Each row was made from one small tree. Brackets hold a mark, then the marks that hang from it, in alphabetical order. Every link used is in the known rows. Write each row's tree.
Known rows:
[vubo [besore [goleb zutozi]]]: [-4.261  2.099  0.790  2.356 -3.313  1.500 -2.026 -2.500 -2.214  3.913
 -5.432 -4.495 -0.024 -2.547  3.218  2.782 -0.147  1.863 -1.426]
[lerus fupo vubo]: [-3.698  0.625  2.075  0.853 -0.133 -1.529 -2.005 -1.355 -2.554  0.078
 -2.540 -0.295  0.276 -2.718  5.177  3.937  0.604  0.338 -1.309]
[lerus fupo [vubo besore]]: [-4.357  1.197  0.818  1.336 -0.454 -0.659 -2.665 -1.973 -2.354  0.082
 -2.916 -1.739  0.073 -2.363  5.108  2.819 -0.591  0.753 -0.248]
[fupo borud gusav [lerus [rudodas tize] [vubo besore]]]: [ 0.252  0.534  0.935  1.446 -2.084 -2.921 -1.290 -1.393 -3.474 -1.667
 -1.083  0.280  1.223 -2.176  3.905  0.214 -2.131 -0.411  1.019]
[tize [rudodas [lerus vubo]]]: [-4.560 -2.373  1.975  1.699 -0.146 -1.759 -1.883  0.298 -2.548 -0.595
 -2.619 -1.052  1.629 -0.263  4.859  4.794  0.295 -0.672 -0.371]
[tize rudodas]: [-5.532 -1.324  2.765  1.859 -1.232 -0.582 -1.845 -1.175 -2.841  0.515
 -3.868  0.285  1.377 -1.104  4.278  5.254  0.863  0.650 -1.730]
[lerus [fupo gusav] [rudodas tize] [vubo besore]]: [-2.415 -0.128  0.406  2.454  0.119 -1.979 -3.168 -2.168 -2.484 -1.358
 -0.715 -2.012  0.749 -3.256  4.221  1.069 -2.899 -1.703  0.672]
[lerus [rudodas tize]]: [-3.187 -1.843  2.650  1.994 -0.759 -0.957 -2.022 -1.806 -4.580  0.536
 -3.380 -0.777  1.052 -1.831  3.357  3.598 -0.488 -0.044 -1.814]
[besore goleb vubo]: [-4.222  0.474  2.018  1.994 -1.223  0.581 -1.288 -1.144 -2.329  2.948
 -5.934 -1.544  0.290 -2.473  3.145  3.754  0.816  1.832 -1.912]
[zado [lerus [fupo borud gusav] rudodas]]: [-0.430 -1.019  2.599  0.411 -1.303 -2.039 -1.173 -2.731 -0.400 -1.162
  0.331  1.027  1.567 -3.324  3.765  2.068 -0.320 -0.791 -1.299]
[rudodas [lerus [fupo borud gusav] [vubo [besore goleb]]] tize]: [-0.675  0.959  0.106  1.345 -0.591 -1.885 -3.004 -1.879 -0.753 -0.224
 -0.560 -2.828  0.045 -2.256  4.536  1.013 -2.969 -0.971  2.042]
[zado [lerus rudodas]]: [-3.197 -2.247  2.789  1.642 -1.061 -0.073 -1.043 -2.027 -3.258  0.109
 -2.922 -0.695  1.568 -2.051  3.160  3.846  0.304  0.057 -2.507]
[vubo besore]: [-4.925  0.557  1.450  1.725 -1.995  0.563 -1.978 -2.486 -3.830  1.196
 -5.223 -1.109  0.080 -1.708  4.149  3.563  0.341  2.224 -1.283]
[zado [lerus [rudodas tize] [vubo [besore [goleb zutozi]]]]]: [-2.522 -1.020 -0.235  3.306 -1.560  1.243 -2.629 -2.419 -2.140  1.651
 -2.793 -6.511  1.529 -2.727  1.801  1.222 -2.986 -1.736 -0.281]
[zado [lerus [fupo borud gusav] rudodas [vubo besore]]]: [-0.708 -0.342  0.737  1.163 -1.020 -1.812 -1.808 -2.426 -0.138 -2.171
  0.569 -1.158  1.340 -3.439  4.046  0.603 -1.958 -1.432  0.564]
[lerus [fupo borud gusav] [rudodas tize] vubo]: [-0.049 -0.454  1.952  1.123 -0.433 -3.503 -2.205 -1.584 -1.725 -1.746
  0.645  0.196  0.975 -3.494  4.253  1.461 -1.485 -1.776  0.294]
[fupo gusav]: [-3.762  0.323  2.591  1.847 -2.217 -1.174 -1.124 -1.635 -3.603  0.352
 -3.584  1.163  0.416 -3.081  4.170  4.167  1.142  1.300 -1.920]
[zado [lerus fupo [rudodas tize]]]: [-2.703 -2.730  2.367  1.078  0.509 -0.576 -2.598 -2.932 -2.755  0.072
 -1.205 -0.705  1.680 -2.041  3.085  3.178 -1.495 -1.247 -1.741]

Which tree is each row?
[-2.955 -1.992  1.654  1.337 -0.071 -1.541 -2.215 -0.659 -4.695  0.031
 -3.173 -1.110  0.689 -0.809  4.267  4.079 -0.409 -0.244 -0.497]
[rudodas [lerus vubo] tize]
[-3.166 -0.516  0.689  2.019  0.520 -1.251 -3.447 -2.146 -2.789 -0.579
 -1.720 -2.766  0.750 -2.184  4.290  1.776 -2.499 -1.011  0.087]
[lerus fupo [rudodas tize] [vubo besore]]
[-0.990  1.259  2.532 -0.177 -2.271 -2.512 -0.135 -0.657 -3.423 -0.304
 -2.739  1.981  0.599 -1.615  4.825  2.957  1.346  1.645 -0.930]
[fupo borud [lerus vubo]]
[-3.470 -1.198  0.703  2.649 -0.499 -0.698 -2.660 -1.677 -4.200 -0.471
 -3.153 -3.012  0.761 -1.836  3.586  2.197 -2.142 -0.632 -0.005]
[lerus [rudodas tize] [vubo besore]]
[ 0.178  0.771  3.271  0.505 -2.816 -3.307  0.233 -1.075 -2.807 -0.648
 -1.575  2.559  1.012 -2.408  4.296  1.885  0.687  1.001 -1.303]
[fupo borud gusav [lerus rudodas]]
[-1.716 -1.038  1.875  0.513 -0.332 -3.735 -1.986 -0.291  0.228 -1.890
  0.779  0.731  1.530 -1.663  5.478  2.958 -0.323 -1.607  0.732]
[tize [rudodas [lerus [fupo borud gusav] vubo]]]
[-0.612  0.185  0.616  1.600 -0.663 -2.610 -2.834 -2.400 -1.552 -1.781
  0.119 -1.240  0.922 -3.180  4.247  0.258 -2.671 -1.530  1.144]
[lerus [fupo borud gusav] [rudodas tize] [vubo besore]]
[-0.332  1.286  0.408  2.205 -0.720 -1.900 -2.817 -2.056 -0.577 -0.717
  0.188 -3.304  0.394 -3.780  3.984  0.237 -3.533 -1.711  1.653]
[lerus [fupo borud gusav] [rudodas tize] [vubo [besore goleb]]]
[-2.291 -0.254  0.837  1.926 -0.738 -1.476 -1.819 -1.408 -4.822 -0.480
 -2.930 -1.343  1.189 -1.208  3.948  1.645 -1.992 -0.135 -0.114]
[fupo [lerus [rudodas tize] [vubo besore]]]
[ 0.500  0.935  2.559  0.813 -2.274 -3.925  0.309 -0.296 -2.715 -1.744
 -0.581  1.967  1.151 -2.794  4.496  1.581  0.319 -0.013 -0.388]
[fupo borud gusav [lerus rudodas vubo]]
[-3.643 -0.355  1.147  2.503 -1.107 -0.788 -1.875 -1.149 -3.229 -0.557
 -3.403 -2.963  0.592 -2.087  4.287  2.358 -0.895  0.091 -0.600]
[lerus rudodas [vubo besore]]
[-2.303  1.837  1.052  2.413 -1.360 -0.942 -1.019 -0.707 -2.938  0.566
 -3.149 -3.285  0.562 -1.968  4.294  1.782 -1.537  0.474 -0.178]
[fupo [lerus rudodas [vubo [besore goleb]]]]
[-3.837  0.902  1.558  2.016 -2.495  0.980 -1.365 -1.447 -1.637  4.595
 -6.142 -3.076  0.553 -2.841  2.406  2.850  1.223  1.733 -2.427]
[besore [goleb zutozi] vubo]
[-0.161  1.231  0.946  1.563 -1.546 -1.445 -1.503 -1.337 -2.841  0.180
 -2.103 -2.521  0.765 -1.584  3.731  0.677 -2.618 -0.108  0.894]
[fupo borud [lerus [rudodas tize] [vubo [besore goleb]]]]
[-0.442 -1.188  0.402  1.367 -0.522 -1.679 -2.626 -2.924 -1.059 -2.183
  0.809 -1.316  1.509 -3.123  3.321  0.398 -3.151 -2.292  1.079]
[zado [lerus [fupo borud gusav] [rudodas tize] [vubo besore]]]
[ 0.759 -0.018  2.200  1.022 -1.773 -3.802 -0.667 -0.748 -3.628 -1.795
 -0.516  1.624  1.355 -2.494  3.823  1.201 -0.984 -0.832 -0.013]
[fupo borud gusav [lerus [rudodas tize] vubo]]
[-2.018 -1.048  1.258  1.133  0.578 -2.771 -2.738 -1.061 -2.916 -0.750
 -0.639 -0.357  0.641 -2.185  4.826  2.993 -1.158 -1.315  0.165]
[rudodas [lerus [fupo gusav] vubo] tize]
[-0.974  1.821  0.109  3.204 -2.411 -1.302 -1.781 -1.351 -2.745  1.380
 -2.111 -4.118  1.091 -3.144  2.790  0.203 -2.774 -1.024  0.354]
[fupo gusav [lerus [rudodas tize] [vubo [besore [goleb zutozi]]]]]
[-2.050 -1.218  2.644  0.159 -0.875 -3.039 -1.967 -1.066  0.053 -0.790
 -0.079  1.535  1.450 -1.283  5.194  3.337  0.109 -0.589 -0.113]
[tize [rudodas [lerus [fupo borud gusav]]]]
[-2.970 -0.538  1.886  0.420  0.393 -2.050 -2.052 -0.604 -2.294 -0.041
 -2.005 -0.917  0.264 -1.361  5.510  3.917  0.435  0.175 -0.860]
[rudodas [lerus fupo vubo]]
[-3.280 -0.955  0.285  1.031  0.726 -1.134 -3.547 -1.804 -3.126  0.081
 -2.263 -2.496  0.399 -0.838  4.884  2.610 -2.032 -0.345  0.651]
[rudodas [lerus fupo [vubo besore]] tize]
[-2.572  0.200  2.699  1.632 -0.751 -2.261 -1.702 -1.803 -1.775 -0.285
 -0.958  0.303  0.737 -3.432  4.540  2.872 -0.136 -0.227 -1.601]
[lerus [fupo gusav] rudodas]
